What can hang from each mark:
k_192: k_998
k_117: k_258 k_998
k_258: k_117 k_632
k_904: k_553 k_998
k_998: k_117 k_192
k_632: k_258 k_553
k_496: k_553
k_553: k_632 k_904

Known rows, with every way that one mark hangs from another:
{k_117 k_258 {k_998 k_192}}: [-1.047  5.992  3.690  3.176  3.040  1.278  2.214 -2.169 -0.723  4.710
  1.452 -0.063 -2.722 -2.435  0.421  1.593 -0.129  1.478  1.224]
{k_553 {k_632 k_258} k_904}: [ 0.681  2.771  2.534 -0.519  0.863  0.019  3.201 -1.252  1.704  1.655
  1.693  2.724 -1.230  1.517 -0.649  3.542 -1.662  1.169  1.888]
{k_258 {k_117 {k_998 k_192}} {k_632 {k_553 k_904}}}: [-0.256  4.048  3.999  1.002  3.526  0.925  3.940 -0.048 -1.075  1.528
  3.732  2.663 -1.965  2.910  4.113  3.794  0.841  2.462  4.081]
{k_496 {k_553 {k_904 {k_998 k_117 k_192}}}}: [-0.146  3.424  3.436  4.186  0.560 -0.424  0.097 -1.851 -1.018  1.913
  4.374  0.506 -4.068  1.998 -3.494  2.599 -1.542  0.344  1.957]
{k_904 k_553 {k_998 k_117 k_192}}: [-1.719  3.614  3.195  4.985 -0.139 -1.111  0.237 -1.087 -2.491  1.684
  3.919  1.033 -3.047 -1.347 -4.352  2.078  0.137 -0.260  2.416]
{k_496 {k_553 k_632}}: [ 0.431  2.869  4.252  1.129  1.043  0.665  0.944 -1.670  1.345  0.418
  2.149  1.540 -2.346 -3.664 -1.642  2.203 -0.049  1.335  0.716]
{k_496 {k_553 k_632 {k_904 {k_998 {k_117 k_258} k_192}}}}: [-0.346  4.174  3.200  3.846  2.332 -0.394  0.519 -2.016 -0.238  5.814
  4.327 -0.210 -4.168  0.070 -2.277  3.436 -2.153  0.855  1.756]
{k_192 {k_998 {k_117 k_258}}}: [-1.157  3.539  3.226  1.782 -0.021 -0.206  0.613 -2.413  0.361  3.680
  2.714  0.869  0.943 -1.459 -0.394  1.730  0.188  1.204  1.700]
{k_496 {k_553 {k_632 {k_258 k_117}} {k_904 {k_998 k_192}}}}: [ 0.535  3.083  1.995  0.963  1.641 -1.413  3.169 -0.381 -0.320  2.171
  3.804 -0.213 -4.716  1.271 -2.473  3.504 -2.301  2.257  2.138]
{k_496 k_553}: [ 0.260  3.122  4.237  1.547  0.423  1.037  0.960 -2.007  0.195 -0.199
  1.581  0.696 -2.426 -2.117 -2.279  1.056  1.720  1.372  0.202]
{k_258 {k_117 {k_998 k_192}} {k_632 k_553}}: [-1.156  4.105  3.880  1.580  2.991  1.022  3.090  0.457 -0.974  1.301
  3.449  1.884 -1.929 -0.561  3.367  2.684  1.829  2.810  3.465]
{k_258 {k_117 k_998} {k_632 {k_553 k_904}}}: [ 0.204  3.154  3.966 -0.759  3.612  1.206  3.791  0.251 -0.709  0.538
  2.312  3.565 -0.534  2.884  4.664  3.356  4.703  2.690  3.832]
{k_258 k_117}: [ 0.124  2.964  4.201  1.021  1.116  0.217  1.846 -1.129  0.012 -0.525
  2.131  0.702 -0.822 -1.944  0.509  1.393  0.716  1.881  1.255]
{k_632 k_553}: [-0.904  2.967  3.908  0.382 -0.173  0.623  2.132 -1.293  0.225 -0.058
  1.361  2.612 -0.765 -1.194  0.388  1.800  1.346  1.127  1.674]
{k_117 {k_258 {k_632 {k_553 k_904}}} {k_998 k_192}}: [-0.872  5.352  3.704  1.548  3.716  1.902  3.889 -0.985 -0.983  5.138
  2.387  1.913 -2.108  2.682  3.340  3.264  1.088  1.970  2.999]
{k_904 {k_553 {k_632 {k_258 k_117}}} k_998}: [-0.622  2.431  1.805  0.042  1.149 -1.706  3.120  0.725 -1.409  0.887
  1.913  1.244 -2.257 -2.236 -2.824  2.526  3.417  1.851  2.357]
{k_117 {k_258 k_632} k_998}: [-0.681  4.893  3.771  1.425  3.569  2.596  1.899 -0.590 -0.230  3.887
  1.028  1.279 -0.825 -1.670  1.689  1.167  5.437  2.163  1.428]
{k_496 {k_553 {k_632 k_258} {k_904 {k_998 k_117}}}}: [ 0.214  2.079  1.774  1.245  0.981 -0.599  0.957 -0.690  0.699  2.424
  2.777  1.823 -2.806  1.889 -3.405  3.338  1.791  1.232  2.093]
{k_553 {k_904 {k_998 {k_117 {k_258 k_632}} k_192}}}: [-0.973  4.307  3.063  4.101  1.893  0.702  0.757 -0.723 -1.019  5.267
  4.927  0.300 -2.321  2.667 -0.759  2.439 -0.443  0.861  2.338]
{k_192 {k_998 k_117}}: [-0.801  2.402  3.494  1.727 -1.216 -0.629  0.074 -1.944  0.698  0.354
  3.106  2.458  0.970 -1.074 -0.968  2.057 -0.753  0.534  2.344]
{k_632 {k_258 k_117} k_553}: [-0.878  2.440  2.426 -1.039  0.526 -0.127  3.807 -0.191 -0.043  0.319
  1.298  1.238 -0.766  0.194  0.814  1.924  3.100  2.991  1.930]

Rows:
[ 0.016  2.444  2.518 -1.606  1.031 -0.294  4.733 -0.662 -0.142  0.575
  1.700  1.795 -0.825  3.699  1.521  3.099  1.789  2.639  2.555]
{k_632 {k_258 k_117} {k_553 k_904}}
[ 0.894  4.085  2.594  0.713  3.969 -0.227  3.911 -1.140  0.158  2.737
  2.813  0.667 -4.201  0.998  0.240  4.217 -0.915  2.928  2.550]
{k_496 {k_553 {k_632 {k_258 {k_117 {k_998 k_192}}}} k_904}}
[-0.805  3.222  1.672  0.323  0.458 -1.488  4.430  0.052 -1.462  1.658
  2.955  0.874 -3.014  3.697 -0.420  3.109 -0.820  2.024  3.119]
{k_632 {k_258 k_117} {k_553 {k_904 {k_998 k_192}}}}
[-1.671  3.730  2.930  3.326  1.216 -0.262  0.526 -1.180 -2.431  3.950
  2.015  0.458 -1.603 -1.707 -3.205  1.261  5.215  0.522  1.459]
{k_904 k_553 {k_998 {k_117 k_258}}}
[-1.010  3.559  3.707  2.864  2.060  2.008  0.184 -0.948  0.412  3.978
  3.281  0.599  0.039 -0.780  0.285  1.270  3.227  1.801  1.195]
{k_998 {k_117 {k_258 k_632}}}
[ 0.005  2.752  4.019 -0.181  0.712  1.367  2.987 -0.508  0.247  0.258
  2.518  3.611 -0.318  3.153  1.932  2.940  1.529  1.349  2.624]
{k_258 {k_632 {k_553 k_904}}}
[-1.859  5.425  3.578  2.125  3.312  2.104  2.944 -0.541 -0.844  4.873
  2.103  1.284 -2.033 -0.847  2.483  2.154  2.404  2.213  2.422]
{k_117 {k_258 {k_632 k_553}} {k_998 k_192}}
[-0.265  3.375  2.281 -0.181  3.416 -0.496  3.798 -0.124 -0.856  1.499
  1.020  2.169 -1.722 -2.441 -0.030  3.206  4.618  2.485  2.803]
{k_904 {k_553 {k_632 {k_258 {k_117 k_998}}}}}
[ 0.153  2.711  2.586  0.203  0.749  0.472  2.021 -1.144  1.593  1.244
  1.494  0.965 -2.503 -2.265 -2.632  2.205  1.100  2.092  0.600]
{k_496 {k_553 {k_632 k_258}}}
[-0.756  4.370  3.092  3.853  1.960 -0.553  0.844 -1.717 -0.021  5.955
  4.430  0.906 -2.830  0.302 -0.886  3.622 -3.616  0.324  2.425]
{k_553 k_632 {k_904 {k_998 {k_117 k_258} k_192}}}
[-1.059  3.404  1.776  1.662  1.057 -2.065  3.277  0.374 -1.747  1.855
  3.326  0.304 -3.661 -2.186 -3.289  2.985 -0.513  1.645  2.521]
{k_904 {k_553 {k_632 {k_258 k_117}}} {k_998 k_192}}
[ 0.132  3.365  3.140  2.205  2.437  0.064  0.355 -1.655  0.119  4.946
  3.108  0.735 -2.735  0.083 -1.830  2.984  1.760  1.061  1.495]
{k_496 {k_553 k_632 {k_904 {k_998 {k_117 k_258}}}}}
[ 1.360  2.868  4.283  0.525  1.490  0.556  1.872 -2.180  1.251  0.685
  2.474  2.206 -2.419 -0.218 -0.879  3.330 -1.169  0.925  1.263]
{k_496 {k_553 k_632 k_904}}
[ 0.475  2.932  3.490  0.713  0.641 -0.572  1.595 -0.834  0.536  0.908
  2.200  3.189 -1.911  0.007 -0.941  3.155 -1.394  0.075  2.446]
{k_553 k_632 {k_904 k_998}}
[-0.410  4.639  4.018  2.632  2.869  0.297  2.211 -1.204 -0.823  1.158
  2.707  0.626 -2.548 -2.168  1.293  2.113 -0.574  1.937  2.321]
{k_258 {k_117 {k_998 k_192}}}
[-1.503  4.678  3.735  4.639  1.416  0.791  0.543 -2.505 -0.117  4.883
  3.640 -0.747 -1.886 -1.552 -0.984  1.722 -1.957  1.043  0.996]
{k_998 {k_117 k_258} k_192}
[-1.504  4.430  3.785  4.439  1.915  1.680  0.426 -1.252  0.094  4.995
  4.642 -0.470 -1.381 -0.651 -0.274  1.693 -0.467  1.551  1.376]
{k_998 {k_117 {k_258 k_632}} k_192}
[ 1.043  2.704  2.670 -0.521  1.212  0.271  2.932 -1.622  1.505  1.558
  1.726  1.598 -2.548  1.333 -1.947  3.355 -0.127  1.727  1.170]
{k_496 {k_553 {k_632 k_258} k_904}}
[-1.525  3.658  2.987  3.154  1.020  0.334 -0.208 -1.149 -0.705  4.055
  2.159  0.283 -1.238 -1.676 -1.883  0.850  3.312  0.905  1.184]
{k_904 {k_998 {k_117 k_258}}}
[-0.514  2.851  2.395  0.258  0.540 -0.408  3.084 -0.912  0.006  1.265
  1.189  2.140 -1.523 -2.097 -2.876  2.747  1.690  1.116  1.596]
{k_904 {k_553 {k_632 k_258}}}
[ 0.927  2.546  2.676 -1.101  1.879 -0.514  3.815 -0.778  1.225  1.222
  2.423  1.699 -1.073  1.379  0.830  3.633 -1.006  2.277  2.250]
{k_553 {k_632 {k_258 k_117}} k_904}
[-0.348  2.369  1.768 -1.254  0.555 -1.099  4.180  0.335 -1.187  0.706
  1.503  1.758 -1.634  3.709  0.208  2.690  3.109  2.244  2.928]
{k_632 {k_258 k_117} {k_553 {k_904 k_998}}}
[-0.574  3.179  3.431  1.198  1.229 -0.352  3.199  0.770 -1.602  0.916
  4.626  1.840 -2.471  3.132  1.499  3.061 -0.592  1.763  3.616]
{k_258 k_117 {k_632 {k_553 {k_904 {k_998 k_192}}}}}
[-1.624  2.930  1.490  2.249 -0.328 -1.014  2.359 -0.514 -0.853  2.955
  3.478  2.069 -2.609  4.418 -1.819  3.384 -0.901  0.828  3.336]
{k_632 k_258 {k_553 {k_904 {k_998 k_117 k_192}}}}
[-1.381  4.175  2.208  0.723  2.278 -0.086  4.309 -0.218 -0.926  2.020
  1.824  1.102 -2.477  0.052  1.511  2.685  1.534  3.053  3.043]
{k_632 {k_258 {k_117 {k_998 k_192}}} k_553}
[ 0.071  2.394  3.310  2.049  0.827 -0.704  0.072 -0.922  0.646  1.793
  3.424  3.403 -1.306  0.672 -0.977  3.523 -0.811 -0.065  2.982]
{k_553 k_632 {k_904 {k_998 k_117}}}
